Each row was made from one small tree. The marks that hang from a mark follow it in brackets, in the order of their numbers. Every link used is in the known rows. Write each row's tree.
(in the rows, 128 means zero)
Known rows:
z843{z379}: [118 114 145 133 140 140 126 129 134 109 126 149 117 125 122 122 142 124
 113 124 113 150 130 123 153  89 121 134 135 135 131 111 119 107 144 134
 127 112 121 100 136]
z275{z189{z472{z150 z379{z846 z928}}}}: [122 128  70 120 159 147 127 109  70 109  73 128 155 107 112 125 133 148
 159 131 112 131 114 127 145  71 124 128  65 112 130 113 100 168  84  74
 104  70 179 116 148]
z471{z278}: [116 142  97 117 116 114 138 119 143 115 145 132 142 122 141 135 121 147
 125 129 129 123 121 124 133 134 127 127 138 129 131 135 123 121 136 128
 135 136 132 121 146]
z189{z472{z150 z379}}: [123 131 120 131 139 165 136 116  59 118  99 111 137 117 105 133 135 152
 141 129 127 135 146 139 149  78 140 138 101 144 143 131 108 180  77 121
 119  95 172 118 137]
z278{z379{z928{z189}}}: [134 130  80 114 134 129 140 127 157 107 121 109 133 134 108 128 176 134
 152 123 137 135 133 119 143 115  80 126 120  91 106  99  88 155 158 105
 127 137 143 145 157]
z379{z843{z471} z928{z957}}: [115 107  83 117 128 124 136  91 148  97 119  82 134 132 111 129 166 111
 152 115 109 136 125 105 134  90  89 123 123  89 110 100 140 171 193 109
 130  94 146 141 131]
z981{z379{z275 z928{z189}}}: [137  95  53 110 133 144 118 119 171 126 138  97 152 125 129 124 164 143
 146 114 125 139 122 123 146 125  78 137 105  94 119  95 115 177 165  60
 106 111 104 150 125]
z275{z189{z472{z150 z379{z469 z843}}}}: [127  91  94 115 155 157 134 103  37 124  73  73 148 117  76 128 117 145
 133 139 127 106 110 103 162  55  95 141  90 114 137 122  93 199 104  64
  94  97 182 114 118]
z275{z189}: [132 129 136 131 129 118 120 125 102 128 115 134 139 123 124 123 112 121
 131 134 127 113 125 126 128 124 122 132 128 118 124 123 117 115 117 121
 114 140 126 108 119]
z846{z189{z472} z379{z843}}: [134  67 154 141 170 142 143  96  95 141 122 116 104 132 107 131 121 158
 113 129 186 102 119 106 144  94  63 163 101 104 126 132  81 212 152 100
 137  79 155 146 106]
z598{z379{z275 z469 z843 z846}}: [116  72  74  78 181 148 136 127 174 122 111  81 152 135 112 128 107 114
 120 132  95 131  85  81 166 118  80 104  89  84 150 134 121 174 185  10
 100 111 127 146 118]
z278{z379{z469 z843{z471} z846}}: [121  89  87  97 167 137 157 106 148 112  89  84 139 150  73 122 159 103
 107 128 106 137 101  90 153  66  69 112 103  83 126 121 105 159 197  61
 112  92 151 146 150]
z469{z379{z275{z189} z843 z928}}: [129 109  71 101 149 115 129 107 144  96 105  94 134 101 126 118 105 130
 127 114 132 104  77 111 170  75  79 114 109  97 143  98 114 146 169  24
 124  82 138 132 102]
z278{z379{z469 z843 z846 z928{z957}}}: [129 106  38  93 161 125 147 126 166 101  99  52 157 147  99 128 161 127
 143 119 117 129 113  71 138  99  60  93  86  71 106 112 111 189 217  34
 119  99 162 169 141]
z846{z379{z275 z469 z843 z928{z189}}}: [139  43  41  84 165 136 129  94 178 113 118  63 106 121  95 129 145 135
 135 114 145 104  69  83 170  97  30 142  98  61 120  94  82 211 193  17
 107  75 143 158 112]
z843{z189{z472} z471{z278}}: [ 82 116 128 124 137 114 145  66 136 122 116 124 153 125 123 134 159 134
 120 142 125 107 152 145 151  78  98 148 138 129 130 122 105 111 154 141
 120 102 136 105 145]
z379{z469 z843}: [128  87  92 111 142 131 135 116 132 132 115  84 127 132 101 130 124 126
 118 133 129 113  96  94 141 110  90 128 120 107 125 125 124 160 163  78
 117 115 142 142 115]
z278{z379{z275 z469 z846}}: [137 108  86  79 166 131 139 133 168 113  95  78 149 143 104 123 141 125
 116 129 107 127 112 105 157 102  79  99  88  93 140 127  94 143 178  29
 104 105 125 151 125]
z469{z379{z275}}: [128 123 118 109 144 132 132 120 152 113 125 105 132 110 136 122 112 134
 120 111 135 126 116 137 159  98 118 113 124 126 159 121 119 133 146  67
 133 102 123 132 104]
z189{z472{z379{z275 z843{z471} z846}}}: [114  73  77  86 168 148 138  95 114 119 102  84 126 124 103 129 154 113
 104 108 108 141 106 114 163  63  86 124  91 118 150 114 112 183 153  49
  88  53 169 128 129]
z981{z189 z379{z275 z843 z846 z928}}: [137  77  16 114 165 154 121 119 167 139 122  87 160 148 125 110 141 145
 119 120 110 123  91  87 147 103  63 126  79  92 119 127 133 183 186   9
 107  40 122 157 123]
z843{z189 z471{z278{z379}}}: [ 93 141 126 122 129 118 157  95 146  96 103 133 159 141 108 133 171 123
 115 133  99 116 152 126 166  65  87 133 142 113 122 131  96 103 178 133
 139 112 128 107 171]
z278{z379{z843{z471} z928{z189 z957}}}: [126 107  68 109 136 130 149 102 153  92 122  62 138 146  89 129 204 116
 161 107 124 144 148  96 148  86  53 125 130  67  97  88  92 193 211  99
 124 126 164 147 156]
z278{z379{z275{z189} z469}}: [143 115 119  89 146 123 126 127 127 108  84  76 153 136  92 118 126 118
 123 138 109 103 119 114 162  90  69 112 107  92 136 119  86 132 162  52
  98 129 109 126 105]
z379{z469}: [126 103 112 116 138 133 127 117 139 133 111 103 137 130 111 127 129 125
 130 137 125 122 114 121 132 117 113 128 119 112 128 126 124 137 144 101
 118 124 121 135 116]
z843{z379{z275 z469 z928}}: [119  84  87  90 151 137 118 109 185  88  95 107 123 114 111 119 155 126
 129 132  92 138  93 115 175  66  79 122 103  96 135  86 117 120 185  57
 112  72  98 123 109]
z181{z928{z189{z472} z957}}: [133 131 112 113 147 114 102 103 132 151 157  63 123 124 135 123 171 142
 176 116 148 157 187 134 112 143 100 138 118 113 105  94  69 185 154 133
 108 136 166 142 120]
z278{z379}: [134 147 134 125 132 132 143 141 126 112 115 115 136 142 108 127 141 125
 120 130 126 129 143 123 139 108 108 116 125 122 127 131 108 132 145 122
 133 135 132 135 144]
z181{z928{z957}}: [134 154 128 120 132 112  99 122 138 130 139  95 125 125 139 121 145 127
 160 114 110 160 164 124 112 132 123 122 116 116 109 113 107 153 157 134
 132 112 139 139 123]
z981{z379}: [130 121 118 147 126 150 127 130 122 141 132 122 156 135 123 123 131 132
 119 123 126 140 136 126 123 122 121 132 118 132 126 130 140 154 137 115
 120 122 105 137 131]
z189{z472}: [123 122 133 128 140 128 131 112 112 138 127 107 128 127 123 127 132 136
 127 138 152 120 143 142 126 124 121 131 121 139 134 121 115 142 121 130
 115 125 140 132 117]
z181{z928{z189{z472{z150}}}}: [138 143 118 120 152 129 112  98 108 143 134 100 116 116 114 118 156 163
 173 135 140 153 162 142 136 112 115 156  99 116 119 103  57 178 110 129
 119 112 177 136 133]
z471{z278{z379{z469}}}: [120 134  90 101 129 122 152 120 151 104 114  94 157 138 103 132 135 140
 122 138 124 118 121 110 147 103  90 112 125 107 130 133  99 136 166  95
 130 137 127 136 148]
z843{z189}: [111 120 139 138 138 124 125 117 130 136 111 140 139 130 131 133 141 128
 121 132 119 106 142 125 144 109 112 138 129 130 120 130 117 108 143 124
 129 113 128 117 130]
z275{z189{z472}}: [127 125 142 129 140 116 123 109  87 137 114 112 139 123 120 121 117 128
 131 142 145 105 140 141 126 117 113 134 120 130 130 116 103 130 110 124
 101 139 136 113 110]
z469{z379{z275{z189{z472}} z843 z928}}: [124 106  79  99 161 114 132  90 130 106 104  73 133 100 120 116 108 137
 128 124 154  97  92 124 166  70  72 117 101 108 149  91 101 160 163  27
 112  78 149 135  91]

Write each row's tree:
[130  96  70  85 140 125 119 108 179 107  97  86 137 118 117 124 140 130
 145 136 108 117  91 121 151 104  85 117  97  90 131 105 124 143 169  50
 114  87 106 151 101] -> z379{z275 z469 z928}
[139 135 106 114 135 115  99 120 146 142 158  84 122 126 138 124 167 133
 175 105 127 164 173 119 116 148 105 137 126 100  98 100  81 170 161 130
 120 139 154 137 131] -> z181{z928{z189 z957}}
[121 108 103 103 143 131 118 120 176  83 111 134 116 114 128 120 155 128
 126 123  96 145 107 124 171  74  94 124 111 114 136  90 119 111 170  83
 124  73 106 115 122] -> z843{z379{z275 z928}}
[127  95 139 128 169 132 133 110 121 153 120 139 138 135 139 129 137 160
 133 136 159 128 137 130 124 125 103 144  90 110 125 134  94 160 134  99
 124 105 146 143 117] -> z379{z846{z189{z472}}}
[125 115 109 136 143 164 130 105  74 109  91 106 157 120 121 136 166 179
 188 125 134 141 166 128 143  73 107 148  78  99 116 121  98 223 120 105
 142  81 171 139 120] -> z846{z189{z472{z150 z379{z928{z957}}}}}
[133  79  48  80 143 127 118 105 189 119 116  75 135 119 118 128 163 137
 161 127 124 121  99 116 155 121  68 130 107  75 121  91  99 160 171  45
 102 112 121 149 109] -> z379{z275 z469 z928{z189}}
[143 123 107  95 143 126 143 140 139 103 119  79 124 143 104 129 135 129
 104 122 121 116 120  99 166  96  69 111 115 110 138 127  99 158 179  61
 121 114 141 144 124] -> z278{z379{z275 z843}}
[ 93  92  47 101 151 126 141  85 199  87 137 158 132 116 127 125 192 131
 141 111 101 171 104 116 163  77  90 141 127  84 118  80  99 116 183 104
 120  92 142 101 189] -> z843{z379{z846 z928{z189}} z471{z278}}
[ 95 105 135 132 155 144 139 124 135 128 115 128 148 136 118 137 122 115
 118 138 107 113 131  96 163 105  93 132 127 114 127 138 123 144 166  98
 129 127 133 119 141] -> z598{z379{z843{z189}}}
[135 112  72  96 149 134 128  99 138 110 119  85 133 116 117 128 161 170
 174 135 141 121 133 140 161 106  91 142  94  97 133  95  78 182 125  73
 109 104 158 143 116] -> z379{z275 z928{z189{z472{z150}}}}
[115 157  47 100 139 110 155 127 179  88 119 132 156 130 132 130 146 146
 134 125 118 136 108 110 139 110  96 102  99 100 120 122 109 128 167  82
 139 105 145 145 180] -> z471{z278{z379{z846 z928}}}
[123 102  40  91 169 122 140 114 186 100 117  99 127 107 138 122 118 138
 120 104 129 128  69 103 164  88  89 100  90  98 146 108 123 157 184   4
 130  56 153 155 123] -> z469{z379{z275 z843 z846 z928}}
[ 90  93 169 141 148 141 129  93 142 107  96 163 127 129 109 122 180 104
 106 129  85 141 147 130 175  40 100 151 142 125 125 104 112  83 170 145
 126  80 112  79 146] -> z843{z189 z379 z471}
[ 96 101 162 141 161 134 127 104 121 125 107 139 128 126 120 127 160 132
 105 138 125 120 159 135 167  65  99 147 129 147 128 105  96 101 152 132
 114  95 132  93 129] -> z843{z189{z472} z379}
[139 146 113 118 149 127 108 103 107 137 143  66 130 124 122 123 166 164
 192 123 140 157 191 134 127 123 112 145 105 107 110 101  57 200 129 130
 117 127 185 139 127] -> z181{z928{z189{z472{z150}} z957}}
[114  85 106 112 169 142 129 124 158 119 108 134 131 128 114 120 143 122
 111 127 104 153 104 105 154  87 107 122 108 111 132 112 113 117 163  81
 111  94 125 113 138] -> z843{z379{z469 z846}}
[113 131  31  87 149 115 153 115 188  93 102 106 163 131 114 130 147 143
 136 135 113 130  93 101 144 100  82 101  92  84 120 119 106 138 182  54
 129 100 137 153 166] -> z471{z278{z379{z469 z846 z928}}}
[113 144  73  82 122 113 151  95 185  63 107 104 147 128 108 126 167 127
 133 128  94 133 115 131 167  68  74 112 116  90 135 108 106 128 188  87
 134  88 114 135 151] -> z843{z471{z278{z379{z275 z928}}}}
[131  97 122 110 172 137 135 119 160 128 118 137 140 117 152 124 119 160
 125 108 141 136 109 125 158 102 101 125  93  97 151 135  98 152 161  35
 142  82 131 143 105] -> z469{z379{z275 z846{z189}}}
[143 107  52  83 145 125 140 128 169  97 125  73 124 136 104 130 169 136
 137 116 131 121 109  96 170 102  41 122 111  80 117  97  79 178 192  43
 116 115 153 155 137] -> z278{z379{z275 z843 z928{z189}}}
[133  86  34  83 143 166 123 111 132 100  88  81 142 110 100 131 167 154
 174 118 100 137 102 113 178  77  88 139  87  80 130 100  91 198 129  35
 107  84 154 135 129] -> z472{z150 z379{z275 z469 z928{z189}}}
[ 94 105 138 141 168 146 159  65  96 113  87 102 139 117  92 123 144 144
 121 131 138 108 140 133 183  21 101 148 120 124 147 118  95 158 149  95
 138  62 177 117 128] -> z469{z379{z843{z189{z472{z150}} z471}}}
[119 129  65  93 151 120 155 125 165 109 115 102 163 140 113 131 134 142
 118 131 120 128 109 101 143 110  92 104 107  99 130 137  99 135 171  68
 122 125 141 140 163] -> z471{z278{z379{z469 z846}}}
[120  97  33 108 148 148 127 127 147 124 120 133 133 115 132 135 171 131
 155 101 119 158 104 110 137 117 107 131  96  99 111 102 111 169 128  75
 109  98 167 132 169] -> z472{z379{z846 z928{z189}}}
[109 116  87 111 152 153 126  98 104 101  68 108 149 108 115 136 160 157
 148 132 101 109 138 137 182  46  96 139  80 124 137 112  96 163 119  65
 116  44 157 122 125] -> z843{z189{z472{z150 z379{z275 z928}}}}
[140  42  91 100 169 139 131  91 162 112  93  94 112 124 102 127 131 152
 129 128 142 100  66  84 170  76  26 150  76  57 122 115  89 213 200  20
 136  42 122 166  90] -> z846{z189 z379{z275 z469 z843 z928}}
[129 125  46  94 151 154 127 129 129  90  86 126 143 110 125 129 142 149
 151 112  83 150  96 115 165  78 122 115  64 104 142 121 118 169 116  39
 122  48 159 135 147] -> z472{z150 z379{z275 z846 z928}}
[127  82 128  96 154 131 111 118 136 105  93 109 136 120 108 115 128 117
 114 134  97 123 106 113 175  70  83 128 118 102 142  99  98 106 164  62
  93 107  99  92  99] -> z843{z379{z275{z189} z469}}
[ 96  85 116 130 140 151 137  97  99 120  88 126 131 126 100 137 167 102
 105 113  91 125 124 106 169  46  92 147 129 123 121 122 123 148 157 108
 122  67 156 103 150] -> z472{z379{z843{z189 z471}}}
[128 115  94 125 139 165 131 118  65 126 126  70 151 126 113 139 170 161
 176 108 143 144 184 127 143 106 123 143 113 119 125 113  84 219 100 117
 105 137 195 120 138] -> z928{z189{z472{z150 z379}} z957}
[135  64  62  90 161 133 131  97 169 100  99  71 108 120  96 125 123 128
 119 123 129 100  61  87 166  80  47 128  89  78 132 106 110 193 191  21
 119  47 127 160 103] -> z846{z379{z275 z469 z843 z928}}
[118  74 114  87 172 139 129 104 120 125  97  57 157 128  96 124  98 114
 129 153 119  98 108 103 166  99  64 119 100  93 150 119  98 178 165  35
  81 135 123 126  88] -> z598{z379{z275{z189{z472}} z469 z843}}
[136 137  97 104 143 119 116 102 101  94  96  65 162 119 122 122 134 157
 180 137 121 106 154 133 149  98  99 122  88  95 132 102  93 172 131  74
 106 105 149 129  95] -> z379{z275{z189{z472{z150}}} z928{z957}}
[128 146  74 111 147 122 140 136 162  96 112  97 157 142 126 128 164 129
 155 115 115 144 146 104 126 118  98  94  94  92 110 117 115 157 179  85
 131 113 149 154 154] -> z278{z379{z846 z928{z957}}}
[134 122 110 126 143 141 132 111  95 131 141  68 149 136 117 133 161 168
 180 124 156 129 187 131 133 130 116 142 121 111 121 114  80 197 118 127
 112 159 182 132 124] -> z928{z189{z472{z150}} z957}
[116 109  94 117 159 149 132 122  99 138 111 118 136 121 126 132 139 130
 122 115 130 143 129 129 130 105 129 121  94 140 137 126 117 163 108  94
 101  93 167 126 144] -> z189{z472{z379{z846}}}
[113 128  71 119 157 128 139 114 173 110 114 138 138 106 141 120 127 135
 137 110 133 142  94 127 138 102 127 107 100 110 135 111 133 134 149  64
 141  78 143 146 142] -> z469{z379{z846 z928}}
